Known rows, with every step that occurs:
kamip > bogeb > veso > roreg > nazu > lurig: [-2.166  1.447  2.216 -0.475 -1.266  0.313  0.238  1.455 -2.236 -1.899
  4.804 -0.187  1.284  0.211 -2.322  1.155 -0.720 -0.833 -1.918 -2.686
 -0.861  0.418]
kamip > roreg > nazu: [-1.031 -0.474  1.081  0.584  0.069 -0.398  1.058  2.351 -0.816 -0.743
  5.237  0.752 -0.152 -0.249 -2.750  3.220 -1.249 -0.396 -3.052 -1.509
 -0.898 -0.548]
kamip > bogeb > veso > roreg > nazu: [-0.795  1.535  2.196  0.491 -0.777 -1.126  1.871  2.133 -3.237 -1.895
  6.019 -0.441  1.153  0.064 -1.418  2.370 -2.475 -0.576 -2.318 -0.399
 -0.964  0.048]
nazu > roreg > veso: [-1.379 -0.069  0.798  1.698  0.854 -2.117  2.133  1.688  1.031 -0.303
  0.657  2.908 -1.666  2.774  0.983  1.556 -1.406 -0.567 -3.766 -1.120
 -0.219 -0.493]
roreg > nazu: [-2.050 -0.004  0.880  0.296  0.019 -1.520  0.357  1.620 -1.163 -1.277
  4.029  0.456  0.653 -0.286 -2.141  1.790 -2.058  0.005 -1.990 -2.855
 -1.072  0.519]
nazu > lurig > kamip > bogeb > veso > roreg: [ 1.150  2.329  2.207 -0.001 -1.522 -0.264  0.508  1.739 -2.408 -2.050
  4.833 -0.436  2.053  1.975 -0.079  0.901 -0.367 -1.054 -2.239  1.442
 -0.671  0.609]
kamip > sofe > nazu: [-2.320  1.011  0.857  0.458  1.849  0.313 -0.748  2.438  0.711 -0.099
  3.034 -1.469  0.203  0.509 -0.811  1.540 -0.358  0.734 -2.650 -0.912
 -1.481  1.527]
lurig > kamip > roreg > veso > zafuso: [ 3.001  0.020  1.465  2.113  0.807  0.403  1.391  2.083 -1.538 -1.507
  2.788  2.900  0.575  4.284  0.418  3.127 -1.867 -1.007 -3.686  1.281
  0.033 -0.733]
sofe > nazu > lurig > kamip: [-0.316  0.825 -0.071 -0.318 -0.617  0.623 -2.702  1.224  1.557 -0.338
  3.117  0.633  0.153  1.206 -0.469 -0.061  1.215 -0.605 -1.560 -1.650
 -1.871  2.299]
bogeb > kamip > sofe: [-1.321  0.707  3.085 -0.456 -0.080  0.286 -0.673  2.573 -0.627 -0.894
  3.426 -1.905  1.721  0.970 -0.034  0.588 -1.984 -0.181 -2.523 -0.468
  0.088  1.042]
sofe > kamip > bogeb > veso > roreg: [ 1.167  2.236  2.384  0.676 -1.086 -2.071  1.741  1.718 -3.408 -2.116
  4.659 -1.363  2.300  1.593  0.427  1.945 -1.590 -0.338 -2.649  1.922
 -0.910  0.740]
lurig > kamip > roreg: [ 2.053 -0.372  0.393  0.457 -0.316  0.096 -0.179  2.311  0.720 -0.298
  4.368  1.207  0.285  1.627 -0.870  2.172  0.396 -0.821 -3.164  1.706
 -0.816 -0.019]
veso > roreg > nazu > sofe > kamip > zafuso: [-0.949 -0.484  1.454  0.762  0.108 -1.435 -0.873  0.181 -1.842  0.017
  2.724 -2.132  1.226  1.068 -1.140  1.879 -0.987 -0.711 -1.498 -1.632
 -0.849  1.018]
nazu > lurig > kamip: [-0.185  0.321  0.254 -0.564 -0.983  0.039 -2.531  0.947  1.085 -0.960
  2.689  1.079  1.197  1.475 -0.578 -0.590  0.635 -0.659 -1.600 -1.620
 -1.216  1.596]
lurig > kamip > zafuso > veso: [ 3.347  0.584  0.640  1.196 -1.542 -0.382 -1.143  0.465 -0.056 -1.981
  2.069 -0.046  0.756  2.330  0.360  0.435  1.535 -0.091 -1.640  0.342
 -0.230  0.306]
veso > zafuso: [ 1.229 -0.027  1.826  1.301  0.750 -0.956  0.712  1.401 -3.686 -2.168
  2.018  0.662  3.045  3.087 -1.073  2.625 -1.797 -0.409 -2.808 -0.342
  0.412  0.762]
zafuso > veso: [ 1.332  0.689  1.255  1.594 -0.922 -1.386 -0.265  1.091 -0.339 -2.584
  2.497 -0.020  1.341  1.375  0.257  0.638  0.890  1.206 -2.538 -0.850
 -0.465 -0.040]
lurig > kamip > sofe: [-1.219  0.031  0.874 -0.049  1.145  0.545 -1.851  2.160  1.297 -0.483
  3.166 -0.311  1.484  0.782  0.136 -0.081 -1.260  0.202 -2.353  0.247
 -1.214  0.843]
bogeb > kamip > sofe > nazu > roreg > veso: [-1.777  0.626  1.826  1.478  0.934 -0.433  1.543  2.581  1.521  0.725
  1.851  1.277 -2.648  2.266  1.793  1.863 -1.579 -0.870 -3.849 -0.804
 -0.589  0.408]
kamip > bogeb > veso: [ 0.919  1.473  2.356 -0.743 -1.019 -1.660  2.691  1.713 -2.750 -3.045
  1.497 -1.580  1.716  2.753 -0.040  1.025 -1.539 -0.623 -2.169  2.019
 -0.053  1.321]
veso > roreg > nazu > lurig > kamip > bogeb: [ 0.083 -0.032  0.671 -0.275 -1.054  1.654  0.414  1.472 -0.475 -0.545
  4.466 -0.322  0.655  0.316 -1.684  0.533 -0.975 -1.448 -1.018 -0.229
 -1.450  1.124]
nazu > lurig > kamip > roreg > veso: [ 0.974  0.578  0.583  0.778 -0.232  0.454  0.278  2.030  2.164 -0.806
  2.945  3.082 -1.403  2.972  0.197  1.239  0.002 -0.660 -3.207 -0.307
 -0.774 -0.982]

Rows:
[-3.509  1.091  1.129 -0.456  0.869  1.338 -2.035  1.733  1.027 -0.538
  2.486 -0.903  0.522  0.566 -1.808  0.497  1.023  0.337 -2.241 -3.318
 -1.260  1.584]  kamip > sofe > nazu > lurig
[ 1.735  0.491  0.827  0.736 -1.879  0.560 -1.829  0.286  0.073 -1.881
  2.877  0.221  0.248  1.295 -0.591  0.311  1.574 -0.376 -1.365 -1.715
 -0.622  0.249]  roreg > nazu > lurig > kamip > zafuso > veso
[ 1.562  0.475  2.778 -0.018 -0.643  0.642  1.306  1.410 -4.324 -2.848
  2.755 -0.086  2.327  3.094 -0.426  1.929 -2.348 -1.706 -2.231  0.809
 -0.268  1.470]  roreg > nazu > lurig > kamip > bogeb > veso > zafuso
[ 0.074  0.166  2.847  2.201  1.448  0.560  1.751  2.440 -1.782 -0.230
  1.939  1.310 -0.454  3.625  1.437  3.132 -2.693 -1.384 -4.131 -0.017
  0.225  0.481]  bogeb > kamip > sofe > nazu > roreg > veso > zafuso
[-2.004 -2.202  1.569  0.490  0.994  0.609 -1.147  1.594  0.658  0.455
  3.787 -0.832  0.078  0.506 -1.265  1.392 -0.855 -0.633 -2.432 -1.206
 -1.193  0.234]  lurig > kamip > roreg > nazu > sofe
[ 0.673 -0.375  0.428 -0.892 -0.988  1.319  0.395  1.202  0.215 -0.853
  1.988 -0.643  0.925  1.484 -1.153 -0.262 -0.369 -1.256 -0.924  0.407
 -1.004  1.799]  nazu > lurig > kamip > bogeb
[-0.952 -0.442  3.299  1.165 -0.689  0.258 -1.231  0.997 -1.725 -0.349
  4.394 -2.368  0.955  0.722 -0.716  1.254 -0.619 -0.714 -1.809 -2.084
 -0.132  0.117]  bogeb > kamip > zafuso > veso > roreg > nazu > sofe
[-2.394 -0.260  2.430  0.890  0.161 -2.563 -1.146  0.797 -1.721 -0.708
  3.883 -2.240  1.568  0.184  0.785  1.367 -2.106  0.335 -2.484 -1.542
 -2.100  1.399]  bogeb > veso > roreg > nazu > sofe > kamip
[-2.035 -0.343  0.425  1.286  1.136 -1.553  1.032  1.861  0.289  1.072
  1.725  0.530 -1.377  0.916 -0.344  2.590  0.258 -0.857 -3.670 -0.884
 -0.892  1.609]  sofe > nazu > roreg
[-2.130  1.245  2.130 -0.335 -1.394 -0.322 -0.048  1.168 -2.162 -1.674
  4.839 -0.697  1.178 -0.206 -1.566  1.230 -1.101 -0.672 -1.934 -2.687
 -1.591  0.940]  sofe > kamip > bogeb > veso > roreg > nazu > lurig
[ 2.302  0.814  1.150  1.278 -1.226 -0.933 -0.155  0.494 -1.008 -2.414
  1.503 -0.512  1.078  2.299 -0.517  1.033  1.446  0.347 -1.957 -0.550
  0.332 -0.085]  kamip > zafuso > veso
[-2.430 -0.282  1.200 -0.237 -0.697  0.104 -0.963  1.358 -0.189 -0.725
  4.372  0.413  0.236 -0.471 -2.563  1.888 -0.051 -0.358 -2.587 -3.740
 -1.502  0.451]  sofe > kamip > roreg > nazu > lurig
[-3.056 -0.092  1.111 -0.614  0.777  1.675 -2.734  1.963  1.537 -0.424
  3.957 -0.036  0.942 -0.244 -0.942 -0.377 -1.073 -0.107 -1.998 -2.094
 -1.645  0.813]  roreg > nazu > lurig > kamip > sofe
[-2.816  0.489  1.339 -0.060  0.717  1.868 -2.810  2.137  1.016 -0.223
  5.443  0.074  1.223 -0.525 -0.942  0.062 -0.955 -0.215 -2.264 -1.846
 -1.694  0.305]  veso > roreg > nazu > lurig > kamip > sofe
[ 1.255  0.799  1.917  2.349 -0.624 -1.008 -1.239  0.508 -1.612 -1.081
  3.973 -1.516  1.826  1.372  0.221  1.462  0.944  0.424 -2.336 -0.372
 -0.537 -0.339]  nazu > sofe > kamip > zafuso > veso > roreg
[-3.271 -0.997  2.156  1.063  1.040 -0.559 -1.102  1.266 -1.061 -0.053
  4.332 -1.376  1.358  0.113 -1.486  1.288 -1.429 -0.012 -2.120 -2.615
 -0.923  0.122]  veso > roreg > nazu > sofe
[-1.712 -0.783  2.323  1.539  0.395  0.041 -1.196  0.739 -1.211 -0.487
  3.859 -1.691  1.065  0.611 -1.233  1.283 -0.238 -0.108 -1.877 -2.327
 -0.519 -0.359]  kamip > zafuso > veso > roreg > nazu > sofe
[ 0.163 -0.289  1.447  2.488  2.237  0.727  1.047  2.162 -0.507  0.011
  1.789  2.357 -0.632  3.480  1.583  2.726 -2.238 -1.123 -3.999  0.437
 -0.576  0.384]  lurig > kamip > sofe > nazu > roreg > veso > zafuso
[ 0.474 -0.539  0.725  0.059 -0.371 -1.271  2.099  1.085 -1.269 -0.969
  1.683 -2.090  1.255  0.867 -0.483  1.211 -1.956 -0.186 -1.506  0.832
 -1.399  1.996]  sofe > kamip > bogeb
[ 0.446  0.867  0.540 -0.201 -1.264  0.579 -1.789  0.587 -0.845 -0.532
  3.865  0.559  0.769  1.446 -2.174  0.981  0.443 -1.777 -1.074 -1.736
 -0.455  0.672]  veso > roreg > nazu > lurig > kamip > zafuso
[-1.644  0.904  1.248  1.177 -0.153 -1.299  0.222  1.917 -2.041 -0.955
  6.399  0.721  1.125 -0.712 -2.183  2.453 -1.982 -0.120 -2.360 -2.440
 -1.124 -0.270]  veso > roreg > nazu
[-1.404  1.042  1.491  0.701 -1.496 -0.034 -1.729  0.470 -1.250 -1.330
  4.847 -0.101  0.888 -0.389 -1.884  1.225  0.587 -0.184 -1.773 -4.170
 -1.274  0.124]  sofe > kamip > zafuso > veso > roreg > nazu > lurig
[-1.236  1.870  2.149  0.744 -0.725 -1.987  0.565  2.015 -3.010 -2.051
  6.283  0.368  1.378  0.072 -1.202  2.396 -2.080 -0.260 -2.712 -1.382
 -0.999 -0.164]  bogeb > veso > roreg > nazu
[-1.899  0.612  1.565  0.565  0.245  2.119 -3.077  1.980  1.261 -0.699
  5.666  0.037  1.068 -0.609 -0.253 -0.182 -0.163  0.299 -2.341 -1.700
 -1.738 -0.173]  zafuso > veso > roreg > nazu > lurig > kamip > sofe
[-2.736  1.443  2.124 -0.824 -0.179  1.635 -2.053  1.980  0.507 -0.441
  3.095 -1.516  0.411  0.727 -1.210  0.438  0.643 -0.260 -2.192 -3.075
 -0.880  2.027]  bogeb > kamip > sofe > nazu > lurig
[ 1.421  0.495  1.743  1.986  0.970 -0.938  1.650  1.510 -2.494 -2.324
  1.420  2.230  1.480  4.260  0.231  2.494 -2.513 -0.306 -3.122 -0.505
  0.361 -0.266]  roreg > veso > zafuso
[ 0.892  1.205  2.198 -0.524 -1.147 -2.450  2.320  1.333 -2.671 -2.734
  1.603 -2.125  1.676  2.244  0.888  1.114 -1.980 -0.364 -2.170  2.046
 -0.977  1.982]  sofe > kamip > bogeb > veso
[-0.162 -0.489  1.293  1.609  0.844 -1.146  1.009  1.689  1.375 -0.383
  1.998  0.947 -1.055  2.641  0.964  1.970 -1.141  0.175 -3.567 -0.207
 -1.072 -0.750]  nazu > sofe > kamip > roreg > veso
